Each row was made from one walk, in order. Every step used is in the known rows, and no mark comes twice. Write each row's walk.
(in the rows, 128 means zero)
Known rows
q -> v -> y -> x: [143 159 182 136  79 133  84 147  96 165 107  51 166 123 148 104 159 110
 177 162 155 148 161 137 127 116  97 120  90 105  99 114 125 131 104 154
 135 187 158 159 123 120  98 101 168 136 140 125 147 108 115]
x -> y -> s -> r -> u -> q: [188 121 169 225 159 134  68 114 118 167  98 158 158 127 128 178 146 135
 111 124 128 137  88 107 103 149 121 161  98 166 132 102 140 154 109 126
 172 144 131 167 136  76  91 125 127  68 144  97  62  56 138]
r -> u: [117 129 138 138 140 126 106 125 122 145 134 126 140 100 172 116 140 141
 134 153 142 130  60  74 141 158 131 104 121 171 147  96 141 114  80 135
 140 127 152 142 139 128 145 158 184  94 138 137 107  96  91]
q -> v: [161 150 142 133  83 128  84 131 110 142 141 108 168  94 159 101 164 127
 139 128 156 162 145 105 156 146 122 148  97 129 121 111 137 110 128 156
 139 146 149 159 145 129 143 146 176 135 153 110 123 127 105]
h -> q -> x: [166 135 116  84 105 180 127  98 121 124 139 118 156  82 173 123 180 152
 172  93 149 115 187  98  77 154 143 114 127 127 115 167 144 131 100  95
 133 160 117 142  89 153 130  92 167 148 134 136 106 136 148]
y -> x -> q: [168 155 183 179  98 153  86 124 101 191 113 102 165  86 141 133 150 146
 172  99 137 100 173  80 125 112 121 103 125 141 111 116 138 152 113 101
 157 185 152 181 112 137 138  90 137 116 118 140 131 132 100]
r -> s -> q -> u: [146 130 143 156 155 135 176  94 119 157 181 118 152  97 151 107 178 177
  95  85 184 136 160  59 139 177 192  92 118 165 127 155 125 140 136 153
 132 138 119 156 131  97 136 150 220 153 121 118  75 147  81]
y -> s: [156 122 107 130 117 146 114 100 127 145 127 117 154  77 164 116 153 129
 111 144 149 147 114 135 127 134 152 137 100 166 103 127 129 139 122 130
 170 129 135 168 124 170 140 130 163 127 115 109  97 135 112]
s -> r -> u -> q: [118 134 153 193 172 134  99 150 120 175  96 125 119 117 175 153 144 163
 140 132 132 115  77  82 106 166 153 125 106 160 121  95 145  86  88 130
 144 174 111 119 147  90 135 145 159  87 173 121  93  62 122]
v -> y -> x: [116 152 161 135 105 142 114 147 111 174 110  51 168 111 168 113 148 132
 162 180 145 109 137 124 119 105 121  92  97 127  86 117 123 137  80 129
 143 188 149 167 109 137 105  95 154 129 127 131 154 116 119]
s -> y -> x -> q: [156 145 159 194  73 157  81 114 103 165 124 118 171 117 113 126 155 145
 151  81 113 106 186 100 155  84 137  99 121 123 107 133 124 156 100 109
 175 203 158 204  83 143 123 107 115 117  93 125 115 114 127]
u -> q -> x -> y -> v: [195 163 149 173 138 193  80 130 100 129 112 127 178 102 164 176 182 118
 139 132 138 126 219 117 113 145 113 154  98 128  94 116 166 147 118  79
 119 154 111 195 122 102  98 104 135 102 161 111 101  68 197]
s -> r: [130 112 135 159 118 134 122 130 120 154 106 101 162 112 184 122 142 181
 135 123 132 107 120  99 130 126 157 144 114 125 102 128 141  91 108 148
 160 192 131 157 109 142 154 112 151 106 158 117 111 115 105]
v -> y: [110 146 128 122 127 127 108 131 118 148 129  71 172 103 163 102 162 121
 124 187 162 127 108 118 150 120 139 131  88 151  98 122 127 119  95 136
 139 154 148 165  95 155 125 113 155 134 129 134 126 119 137]
r -> s: [116 132 101 159 132 130 120 126 137 185 152  92 163  64 164 112 147 166
 136 103 168 132 104  79 161 145 174 103 108 163 116 136 138 134 130 145
 149 115 138 157 123 124 147 114 194 134 146 105 113 144  71]
h -> r -> s: [103 125 135 164 146 137 128 143 140 176 113 111 172  81 161 114 156 164
 160 102 168 120  98  80 140 143 184  86 111 130 116 147 131 147 117 143
 139  98 126 166 132 113 144 142 173 166 164 106  99 144  53]
x -> y -> s -> r: [199  99 148 196 110 139  96  94 115 152 109 130 196 113 133 159 146 153
 113 114 130 128 126 124 129 111 134 170 110 133 116 132 129 158 124 138
 187 157 158 202  99 138 105  89 133  86 131  89  79  92 122]
u -> q -> s: [163 165 147 126 128 152  84 158 126 181 124 120 143 106 134 119 165 105
 129 107 164 150 141 105 149 158 105 137  62 140  93  89 126 116 129 110
 121 154 109 127 159 125 154 151 167 145 145  99 108 123 141]
y -> s -> r -> u: [140  99 150 169 138 112  98  94 125 151  94 130 118 118 160 136 131 166
 128 134 129 131  49 123 102 138 146 147 142 160 145 121 133 126  97 156
 184 141 150 139 122 139 113 141 163  76 129 121  71  74  91]
u -> q -> x -> y -> s: [203 152 143 159 128 186  76 121 118 129 129 152 175 101 137 180 177 104
 123 109 146 134 194 129  98 149 112 172  80 149  88 143 144 176 140  85
 125 143 118 184 146 115  87 102 142 129 139  96  80  91 203]
x -> q -> s -> r -> u: [147 112 227 195 131 113  79 115 115 194 104 144 129 142  92 126 125 142
 161  38 148 138  86  84 133 122  98 152 142 133 161 106 125 134  99 137
 150 169 175 129 116 124 127 128 135  66 127 141  74  73  82]
x -> y -> s -> r -> u: [173  94 171 218 134 119  90  89 114 151 103 151 169 126 125 159 131 161
 119 117 125 133  64 104 114 133 122 160 130 154 156 119 129 159  95 141
 181 142 172 186 113 105  88 116 136  54 135 110  62  64 100]
x -> y -> s -> q -> u: [235 114 169 165 138 142 144  62 107 124 168 156 189 127 121 136 186 134
  57 112 166 148 180 100 120 161 142 144 107 159 128 141 111 176 132 122
 155 145 132 213 117 103  97 149 162 121  90 108  60 126 138]
h -> q -> s -> r -> u: [160 106 186 134 120 127 109 101 122 183 117 131 132 139 119 114 139 159
 173  67 142 151  72  85  96 160 110 114 129 128 169 119 119 121  82 134
 167 160 141 108 100 107 123 122 172  87 130 131  71  94  72]
x -> y -> s: [205 120 132 170 107 143  92  95 115 136 138 129 204  90 125 145 155 121
  95 131 147 141 128 116 146 127 118 151  95 161 117 125 127 176 126 113
 171 115 161 211 114 136 110 115 144 105 117  99  85 119 128]
u -> q -> x -> y: [181 163 151 158 132 187  91 141 114 124 134 141 181 104 142 172 182 122
 134 112 153 114 200  82 115 154 109 149  83 136  90 132 151 146 120  88
 101 168 114 178 144 104 111 105 141 130 162 105 105  88 202]
v -> y -> x -> q -> u: [149 156 219 193 112 144  84 111 100 198 127  80 157 110 127 129 165 114
 158 139 178 110 196 111 125 114 141 102 131 157 128 137 110 177 109 115
 113 211 164 187  94 127  95  88 134 117 100 174 129 100 130]
s -> q -> x: [140 140 138  82 137 162 167 105 106  90 149 130 146 131 182 113 182 165
 117  91 146 113 172  68  92 139 128 140 119 106  81 164 147 113 110 116
 137 173 108 140 118 139 138 142 177 151 135 120  97 124 162]

Write each row's walk
[150 142 130  95 151 122 131  88 118 115 132  92 159 134 162  91 179 128
  63 160 163 149 117 140 110 119 133 136  87 139  85 142 122 156 111 130
 194 135 125 162  86 153 100 138 161 141  88 110  83 131 149]
v -> y -> s -> q
[162 153 171 175 154 166  80 147 109 131 127 161 151 121 140 180 163 121
 143 115 141 117 143  61 108 174 100 137 102 155 128 115 154 155  86 100
  95 152 130 162 161  71 102 127 156  93 165 116  93  55 175]
r -> u -> q -> x -> y
[122 133 142 138 171 139 173 130 127 150 120 128 169 109 154 101 179 183
 120  75 160 119 114  62 123 144 175  83 108 115 114 157 132 150 116 145
 168 104 111 153 127  96 137 166 188 173 149  95  82 154  57]
h -> r -> s -> q
[163 130 149 126 149 140 171  94 104 130 167 130 155 114 171 103 188 159
  84 127 175 127 174  73 122 171 168 112 121 154 116 142 123 113 121 133
 127 170 114 161 122 120 151 165 189 139 124 129  90 134 125]
s -> q -> u
[133 160 125 121 139 180 104 151 113 134 122 129 135  94 188 149 173 127
 151 119 154 112 179  94 106 164 133 137  95 142  75 136 153 110 124  99
 100 174  95 129 155 134 139 121 167 150 166 117 117 107 191]
u -> q -> x
[140 124 140 189 171 136  80 123 129 169  88 143 113 115 169 157 141 147
 128 133 129 139  71 123  95 159 147 149 117 173 123 109 136 118 109 136
 174 144 111 126 147 106 114 144 143  96 142 111  66  71 124]
y -> s -> r -> u -> q
[149 135 247 185 101 126  78 130 105 213  78  76 154 154  92 115 137 125
 179  73 156 115 156 137 121  69  85 135 111  92 100 124 112 162 107 132
 155 232 172 151  82 136  98  69 113 100 118 137 118  80 119]
v -> y -> x -> q -> s -> r
[173 154 154  98  87 128  82 111 121 152 135  76 181 101 139  88 191 107
 152 148 174 177 153 131 127 137 118 131  94 125 133 132 119 135 110 134
 161 142 142 147  77 121  97  94 166 147 124 138 115 140 121]
h -> q -> v -> y
[171 141 195 148 101 133  77 118 115 182 134 132 160 105  92 102 154 114
 136  59 170 157 140  84 167 115  97 146 105 140 123 109 127 156 128 100
 140 158 155 155 122 153 146 129 139 112 114 130  97 120 112]
x -> q -> s
[151 122 252 214 107 123  77 121 101 220  83 133 114 148  92 135 118 153
 205  32 131 116 109  80 109 112  79 121 160 112 148 100 126 147  88 133
 158 204 175 126 124 101 108 109 133  62 121 139  95  63  67]
y -> x -> q -> s -> r -> u
[135 133 129 117 123 122 101 105 128 142 117  77 159 101 159 104 164 104
  99 189 165 148  99 163 127 112 139 147  93 166  98 128 120 157 117 125
 168 130 148 167 103 161 100 123 152 135 103 124 107 117 134]
v -> y -> s
[129 142 146 155 128 138  75 146 131 152 135 161 119 154  90 108 156 104
 126  97 139 172  95 100 158 154 100 111  75 143 123  88 121 133  83 128
 134 149 122 135 143 107 128 194 146 120 123  96  74  67 152]
r -> u -> q -> s -> y
[103 120  86 174 101 143 116 117 142 158 157 111 164 105 130  97 152 163
 123  93 142 139 112  93 187 121 185  94  98 148 111 143 133 140 114 156
 165 126 141 184  97 134 130 124 177 142 123  92  95 131  99]
r -> s -> y
[163 161 208 158  96 108  47 122 106 156 135  90 171 115 116  94 179  85
 127 112 182 168 159 129 164 106 103 167  99 135 135 116 130 157 126 135
 144 154 168 165  99 130 106 106 141 123 113 145 121 111 131]
x -> q -> v -> y
[196 118 144 125 149 140 159  68 113 121 162 142 145 114 159 106 186 146
  67 124 174 152 165 117 101 157 166 126 112 163 114 145 115 142 128 135
 156 150 113 170 128 134 127 172 179 145  93 124  66 134 126]
y -> s -> q -> u
[159 150 169 170 124 123  62 133 116 161  85  90 142 137 147 128 175 101
 121 151 162 178 138 184 107 126 126 193  77 126  91 121 123 126 143 158
 168 171 112 138 123 112  78 105 143 133 145 101  85  82 163]
u -> q -> v -> y -> s -> r
[148 167 165 155 145 114  39 132 121 153 110 116 115 120 130 121 171  65
 119 179 171 201  86 163 110 162 106 154  76 171 140  94 125 150 107 147
 145 103 130 131 159  91  69 157 163 122 120 121  88  76 143]
r -> u -> q -> v -> y -> s
[197 137 145 180 114 153  84 107 102 146 128 115 214  91 159 139 165 137
 114 157 131 133 157 115 162 124 122 133 113 140 128 103 154 145 107 102
 162 125 150 220  96 121 123 117 138  81 140 115 104  98 114]
x -> y -> v
[196 144 136 112  78 145  97 107 122 147 148 106 176  82 143  99 184 131
 158 109 158 175 165 101 123 155 132 121 104 130 145 120 135 124 121 135
 164 142 128 151 102 123 135 114 182 147 134 120 115 154  99]
h -> q -> v
[110 105 163 168 160 100  93 105 122 151  83  99 127 145 158 121 134 137
 125 173 143 136  36 155  96 120 136 150 116 156 130 125 121 142  81 153
 177 145 157 137  96 132  81 118 141  81 121 132  76  58 111]
v -> y -> s -> r -> u
[106 156 181 143 180 173 106 163 115 129  79 165 116 126 174 158 170 124
 183 127 144 101 121  90  73 177 135 111 118 130 118 130 148 131  87 105
  94 134 105 121 169 100 120 182 150 141 192 131  92  63 149]
h -> r -> u -> q -> x
[123 103 193 154 133 107 104 129 120 173 105 129 119 148 126 110 125 154
 161  89 139 140  64  90 122 144 103 138 123 121 138 101 129 103  90 159
 145 168 156 114 134 114 130 148 164  75 153 121  74  66  89]
q -> s -> r -> u
[112 131 103 188  84 156 118 123 133 187 132  81 160 103 125 112 136 170
 167  84 122 119 143  97 153 108 170  63 104 127  92 140 128 147 101 156
 176 161 148 190 102 124 118 106 172 138 112  87 113 132  89]
r -> s -> y -> x
[137 117 130 123  82 142 104 127 127 137 148 131 160 149  95  88 157 120
 119  98 141 157 130 114 186 113 112 131  72 112 104 118 118 132 103 140
 152 162 152 167 110 156 139 155 144 139 107  92  89 114 141]
q -> s -> y
[168 132 172 190 138 130  60 123 120 165  88 142 103 121 149 146 149 126
 137 113 140 176 100 148  95 163 129 174 105 153 139 102 136 115 123 163
 168 141 118 122 164  85  98 146 166 104 153 100  68  67 117]
y -> s -> r -> u -> q -> v
[121 154 180 133 156 110 132 138 121 141 117  97 171 138 127  79 190 139
 128 104 187 164 129 105 131 130 144 108  89  90 117 156 118 165 114 171
 150 104 123 145 115  73  91 151 184 180 155 105  83 126  78]
h -> r -> s -> q -> v -> y
[112 132 160 182 183 119  75 125 130 174  73 106 117 135 157 146 152 121
 118 176 142 143  59 156  88 142 137 149  96 162 116 115 125 132  98 138
 169 146 124 130 117 111  75 124 138  93 131 126  80  62 151]
v -> y -> s -> r -> u -> q
[141 125  97 148  97 152  99 104 114 125 121 101 164 111 164 103 171 146
 101 157 117 142 155 143 169  99 153 118 110 127 111 122 147 116  99 129
 184 150 134 203  78 158 131 147 134 109 111 113  94  96 132]
s -> y -> v
[186 151 187 163  83 130  54 120 102 156 141 128 170  87 123 110 171 115
 142  79 167 159 160  99 165 125 113 160 112 137 139 114 145 143 140 128
 144 153 160 165 123 134 137 120 148 121 129 133 111 123 105]
x -> q -> v
[173 172 145 146 111 146  61 158 114 150 130 112 153  91 156 123 174 113
 129 137 162 166 163 106 149 166 118 145  75 140 102  96 139 106 137 137
 129 149 109 142 166 105 149 145 170 150 166 102 122 119 148]
u -> q -> v
[180 150 151 108 110 125 127 115 100 118 154 126 167 122 154  85 183 148
  97 106 157 160 163  84 140 150 122 136  96 111 110 128 137 105 129 153
 165 149 122 148 134 107 141 160 186 145 139 102  98 141 112]
s -> q -> v
[179 147 159 175 154 167  71 121 116 128 125 176 139 119 134 183 161 104
 134 114 144 142 134 109  84 169 100 160 107 166 127 120 145 175 109  95
 127 118 132 161 159  95  75 133 153 102 141 112  66  59 181]
r -> u -> q -> x -> y -> s
